Each row was made from one small tree. Brackets hold a mark, then the marks that hang from it, in alphabetical order. Every link used is in the known rows. Write each row's tree.
Known rows
(B (E (M J)) (S U)): [-0.18,0.07,0.07,-2.00,0.19,-0.51,-0.01,-0.33,-1.67,-0.74,0.59,1.26,-3.59,0.63,2.73,1.29,1.22,-1.49,0.13,0.26,-0.89,-0.13,1.26]
(S B (U C)): [1.50,0.82,-2.66,1.12,-3.02,-0.14,-0.94,0.50,-0.41,1.55,1.19,1.43,0.32,-0.81,-0.15,0.42,-0.32,-1.55,-0.14,-1.04,0.50,-0.24,5.28]
(E (B S)): [-0.99,-2.17,-0.91,-0.54,-1.59,-0.15,-0.06,0.11,1.10,0.52,-1.33,-2.05,1.27,0.55,0.22,0.12,-1.52,1.08,0.11,-0.63,0.62,0.35,1.23]
(L X): [1.33,0.54,-1.38,1.68,0.89,-0.17,-1.55,0.32,1.27,1.10,0.67,-2.68,2.67,0.88,-1.81,-2.19,-2.28,-1.07,-1.82,0.59,-1.00,-0.99,2.13]
(S (B E) U): [1.10,1.24,-2.24,0.42,-1.37,-1.36,-0.85,0.27,-0.91,0.07,0.94,2.88,-3.55,0.69,-0.63,0.94,1.19,-1.87,0.08,0.13,-1.60,1.03,4.69]
(S (B E) (U C)): [0.95,0.42,-2.80,0.41,-2.03,-0.53,-1.03,0.15,0.25,1.84,1.49,3.52,-1.49,-0.72,0.59,0.92,0.94,-1.66,0.03,-0.53,-0.20,-0.18,6.01]
(A (E M)): [1.78,1.49,1.06,2.46,1.15,-0.13,0.71,0.40,-1.15,0.97,-0.33,-1.87,1.51,-0.53,0.45,-0.99,1.49,0.51,-0.31,0.79,-0.47,0.63,1.90]
(M (E B) (J X)): [0.93,-0.98,-0.44,-0.59,3.99,1.60,3.10,0.11,1.79,-1.10,-0.26,-3.00,1.55,-0.47,-3.27,-0.17,-1.06,-0.87,-0.19,0.08,0.53,2.86,-5.29]
(M E): [2.24,1.61,-1.14,2.30,1.41,-0.94,0.63,0.40,0.05,-0.10,0.74,-1.29,1.19,1.49,0.32,-0.48,-0.41,-1.73,-1.53,-0.79,-0.60,1.29,-0.90]
(B (E (M (J X))) (S U)): [-0.15,0.12,0.86,-1.71,1.15,0.47,1.14,-0.52,-0.99,-0.59,-0.18,0.84,-2.89,-0.20,1.59,0.39,0.90,-1.00,0.53,1.89,-0.60,-0.35,-2.30]
(U C (S (B E))): [-0.42,-0.06,-1.11,0.99,-0.39,1.30,-1.41,-0.13,0.32,2.64,1.33,2.52,-0.64,-2.96,0.67,-0.21,0.98,0.44,0.38,-1.68,1.68,-2.07,1.46]
(E (M J)): [0.93,1.11,-0.10,0.03,2.29,-0.10,1.01,0.41,-1.36,-0.25,1.04,-2.28,1.05,0.42,0.42,-0.62,-0.21,-1.22,-0.15,0.32,-0.53,0.44,0.89]
(X (J (M (E (B S))))): [-0.55,-0.61,2.32,-0.51,1.80,0.49,0.15,-0.20,1.99,-1.58,-1.53,-0.11,0.72,1.63,-1.08,1.22,0.25,1.26,0.61,-0.39,0.45,-0.04,-3.26]
(B (E M) S): [-0.66,0.49,-0.07,0.28,-0.14,-1.12,-0.49,-0.22,-0.72,1.02,-0.31,0.59,-1.41,0.69,2.70,-0.67,1.11,0.60,0.18,0.58,-0.94,-1.53,0.49]
(A (E (B S) (M J))): [-0.76,-1.93,1.70,-1.41,1.37,1.38,1.55,-0.26,0.43,-0.08,-1.73,-3.41,0.79,-1.88,-1.19,0.66,1.28,1.27,1.33,-0.51,1.25,1.46,-1.49]
(A E): [2.28,0.97,-0.10,2.55,0.86,-0.38,0.54,0.54,0.63,1.02,-0.94,-1.88,2.31,0.23,0.15,0.23,0.76,-0.68,-0.77,0.12,-0.13,1.43,2.84]
(C U): [-0.89,1.54,-1.78,0.89,-0.40,-2.53,-1.35,1.11,-0.20,-0.11,-0.52,0.15,2.77,2.17,0.09,0.74,-0.87,-0.31,-1.37,-0.43,-1.92,0.53,2.56]
(E B (M (J X))): [-0.18,-0.99,0.66,-1.36,2.71,1.55,2.71,0.14,0.11,-0.34,-0.32,-3.22,1.82,-1.01,-2.48,-1.34,-1.13,1.05,0.80,1.45,0.22,1.10,-2.42]
(B (E (M J)) (S (U C))): [-0.51,-0.61,-0.45,-1.85,-0.53,-0.01,-0.25,-0.43,-0.18,1.09,1.37,2.16,-1.32,-0.73,3.89,1.12,1.31,-1.02,0.26,-0.50,0.58,-1.37,2.41]
(J M X): [1.11,2.27,1.77,2.00,0.74,-0.59,0.38,0.04,0.37,-0.38,-1.67,0.02,2.42,0.99,-0.88,-1.60,-1.52,0.50,-0.32,3.01,-1.03,-0.77,-2.19]
(B (E M) (S (U C))): [-0.44,-0.28,-0.63,-0.22,-2.63,-0.81,-1.25,-0.31,-0.35,1.90,1.15,2.92,-1.27,-0.17,4.52,0.06,1.21,0.11,-0.12,-0.11,0.08,-2.22,3.66]
(S U): [1.99,1.12,-1.42,1.17,-1.44,-1.43,-0.59,0.47,-1.15,-0.23,0.99,0.16,0.13,2.16,1.47,0.29,-0.81,-1.40,-1.24,0.37,-1.23,0.88,4.84]

Write each row's tree
[-1.29,-2.72,-0.18,-2.70,-2.01,1.20,0.22,-0.14,0.04,0.62,0.84,-0.85,0.72,-1.46,1.21,0.62,-0.46,0.54,0.73,-0.98,1.98,-0.40,2.46] => (E (B (S (U C))) (M J))
[0.70,-0.19,1.91,0.04,3.29,0.27,0.84,0.04,2.01,-1.60,-0.51,-0.05,1.87,1.96,-2.30,0.54,0.26,0.83,0.27,0.21,0.06,1.25,-1.43] => (X (J (M (E B))))
[0.50,0.78,1.75,1.12,1.71,0.14,1.38,-0.24,1.51,-1.42,-1.11,-0.36,1.78,0.69,-3.20,-1.54,-0.97,1.08,0.13,1.86,-0.17,1.39,-5.29] => (J (M (E B)) X)
[-0.01,-0.89,2.36,-1.15,-0.05,0.11,-0.27,-0.36,0.93,-2.49,-0.68,1.39,-0.93,2.19,-0.69,1.90,0.40,0.46,0.60,-0.22,0.32,0.56,-1.44] => (X (J (M (E (B (S U))))))
[-0.02,-2.54,-1.21,-2.13,-0.76,1.20,0.63,-0.26,1.88,-0.25,0.97,-0.36,0.39,-0.88,0.41,1.87,-0.29,-1.35,-0.13,-2.46,2.37,1.57,-0.51] => (M (E (B (S (U C)))) J)
[-0.14,-0.77,-1.92,-0.11,-2.73,-0.80,-1.56,-0.24,1.08,2.05,0.80,2.83,-0.49,0.46,4.36,1.22,0.49,-0.75,-0.67,-0.57,0.50,-1.40,4.67] => (B E (S (U C)))
[0.08,0.36,-0.95,1.77,-1.34,1.79,-1.04,0.23,-0.40,2.25,1.07,0.19,1.05,-3.17,0.31,-0.58,-0.26,0.48,0.05,-2.04,2.40,-1.94,0.87] => (U C (S B))
[-3.04,1.18,0.42,-1.75,2.26,-0.02,-1.16,0.14,-2.48,-0.94,0.56,2.60,-3.32,-2.21,-1.87,1.03,2.03,0.21,0.84,-1.19,-0.72,-0.65,-2.14] => (C (U (S (B (E (M J))))))
[0.39,-0.85,-1.61,0.47,-3.75,-0.32,-1.16,0.11,0.31,1.72,0.34,0.79,1.51,0.29,3.62,0.76,-0.88,-0.80,-0.79,-1.21,1.02,-1.38,3.94] => (B (S (U C)))
[-2.73,1.22,-1.03,0.19,0.01,-0.88,-2.29,0.27,-0.89,-0.12,-0.15,3.01,-2.34,-1.18,-1.41,1.23,1.30,0.59,-0.15,-1.54,-0.93,-0.68,-0.14] => (C (U (S (B E))))
[-0.37,-1.49,-0.94,0.05,-0.25,-0.12,0.48,-0.03,0.96,-0.31,-0.86,-2.19,0.60,0.42,-0.70,0.11,-0.84,0.35,-0.22,-1.64,0.68,1.35,-2.43] => (M (E (B S)))
[1.32,1.19,1.73,0.98,2.69,0.55,-1.76,0.09,2.17,-0.37,-0.24,-0.96,3.12,2.11,-2.34,-1.28,-1.59,-0.02,-0.97,1.87,-0.98,-2.45,1.10] => (L (X (J M)))
[0.95,1.27,0.81,0.37,3.24,1.10,2.39,0.24,-1.03,-0.15,0.01,-2.61,1.66,-0.63,-0.63,-1.38,-0.78,-0.51,-0.12,1.90,-0.63,0.17,-2.89] => (E (M (J X)))
[-0.43,-1.99,-0.94,-0.96,-3.33,-0.61,-0.69,0.17,-0.20,-0.38,-0.49,-0.66,-0.37,1.26,0.81,0.88,-1.04,0.52,-0.07,-0.39,0.22,0.91,3.30] => (E (B (S U)))
[0.16,0.19,-1.26,-0.12,-2.01,-1.69,-1.25,-0.26,-0.34,0.16,-0.05,2.10,-2.66,1.81,3.11,1.24,0.48,-1.18,-0.79,0.09,-1.10,-0.21,3.24] => (B E (S U))
[-0.26,-1.18,-0.01,-1.63,1.86,0.51,1.49,0.35,-0.26,-0.33,0.66,-2.66,1.22,-0.02,-1.24,-0.51,-0.56,0.49,0.52,0.13,0.01,1.57,1.00] => (E B (M J))
[-0.04,-0.27,2.28,-0.12,-1.34,-0.05,0.40,-0.71,0.60,-2.16,-1.40,0.67,-0.85,0.66,-1.90,-0.23,-0.58,0.90,0.39,1.54,-0.05,0.65,-5.79] => (J (M (E (B (S U)))) X)
[-1.01,0.44,-0.03,1.01,-0.19,1.29,-1.21,-0.24,-0.94,2.41,1.83,2.35,-1.33,-3.74,0.94,-1.30,1.76,1.40,0.82,-1.10,1.34,-2.85,0.47] => (U C (S (B (E M))))
[1.92,2.69,2.14,2.60,2.02,-0.41,0.96,-0.07,0.49,-1.13,-0.81,0.07,1.54,1.02,-1.57,-1.35,-0.64,-0.51,-0.71,2.17,-0.88,0.09,-5.66] => (J (M E) X)
[0.65,1.43,-0.84,-1.44,0.92,-0.53,0.29,-0.02,-2.15,-0.70,1.78,2.20,-4.56,-0.33,-1.04,0.75,2.07,-2.07,0.96,0.50,-1.39,1.00,2.80] => (S (B (E (M J))) U)
[-2.11,1.49,-0.46,0.92,-0.97,-0.35,-2.01,0.77,-1.91,-0.36,-0.32,1.14,-0.26,-1.09,-1.84,0.75,-0.04,0.64,-0.22,-1.93,-0.52,-0.66,-0.55] => (C (U (S B)))
[-1.01,-1.50,0.23,-1.25,-3.16,-0.48,-0.36,0.01,-1.95,-0.42,0.00,-0.58,-1.11,0.50,0.76,-0.30,-0.38,1.39,0.56,-0.03,-0.22,-0.03,2.16] => (E (B (S U)) M)
[-0.39,-1.69,0.13,-1.21,2.72,2.01,2.88,-0.29,2.03,-0.89,-1.69,-2.96,0.91,-1.05,-2.23,0.42,-1.00,-0.19,0.29,-0.39,1.38,1.95,-7.35] => (M (E (B S)) (J X))
[-1.35,-1.61,0.46,-0.53,-1.42,-0.05,0.14,0.04,-0.59,0.57,-0.77,-2.12,0.63,-0.15,0.41,-1.23,-0.73,2.16,0.66,0.03,0.06,-0.54,0.24] => (E (B S) M)
[-0.86,0.93,1.29,-0.44,3.48,2.77,1.45,-0.52,-1.73,-0.08,0.58,0.26,-2.97,-3.74,-1.87,-1.03,1.66,0.25,1.37,1.03,0.49,-1.18,-5.74] => (U (S (B (E (M (J X))))))
[-1.14,-2.40,-0.34,-1.11,-3.89,0.12,-0.68,-0.06,-0.45,1.28,0.80,0.05,0.91,-0.84,1.99,-0.50,-0.49,1.60,0.65,-0.87,1.18,-1.26,3.61] => (E (B (S (U C))) M)
[0.42,0.54,0.98,0.83,0.68,-1.18,0.03,-0.16,0.91,-1.43,-0.16,0.12,1.14,1.63,-2.40,-0.75,-0.43,0.54,-0.17,0.26,-0.31,1.51,-1.87] => (J (M (E B)))
[-0.10,0.52,0.05,-0.41,-1.74,-1.36,-0.76,-0.27,-1.77,0.19,0.56,2.01,-3.20,1.17,3.49,0.17,0.94,-0.22,-0.09,0.52,-1.45,-1.11,2.28] => (B (E M) (S U))
[-0.59,-0.31,2.26,0.43,0.35,0.31,1.02,-0.64,1.45,-1.37,-2.36,-0.70,0.69,0.25,-2.34,-1.04,-1.01,1.63,0.50,1.30,0.26,0.18,-7.75] => (J (M (E (B S))) X)
[-0.84,-0.20,1.42,0.07,-0.78,-0.74,-0.38,-0.38,1.12,-1.46,-1.31,-0.19,0.32,1.11,-1.37,-0.22,-0.51,0.91,0.33,-0.17,0.17,0.61,-3.93] => (J (M (E (B S))))
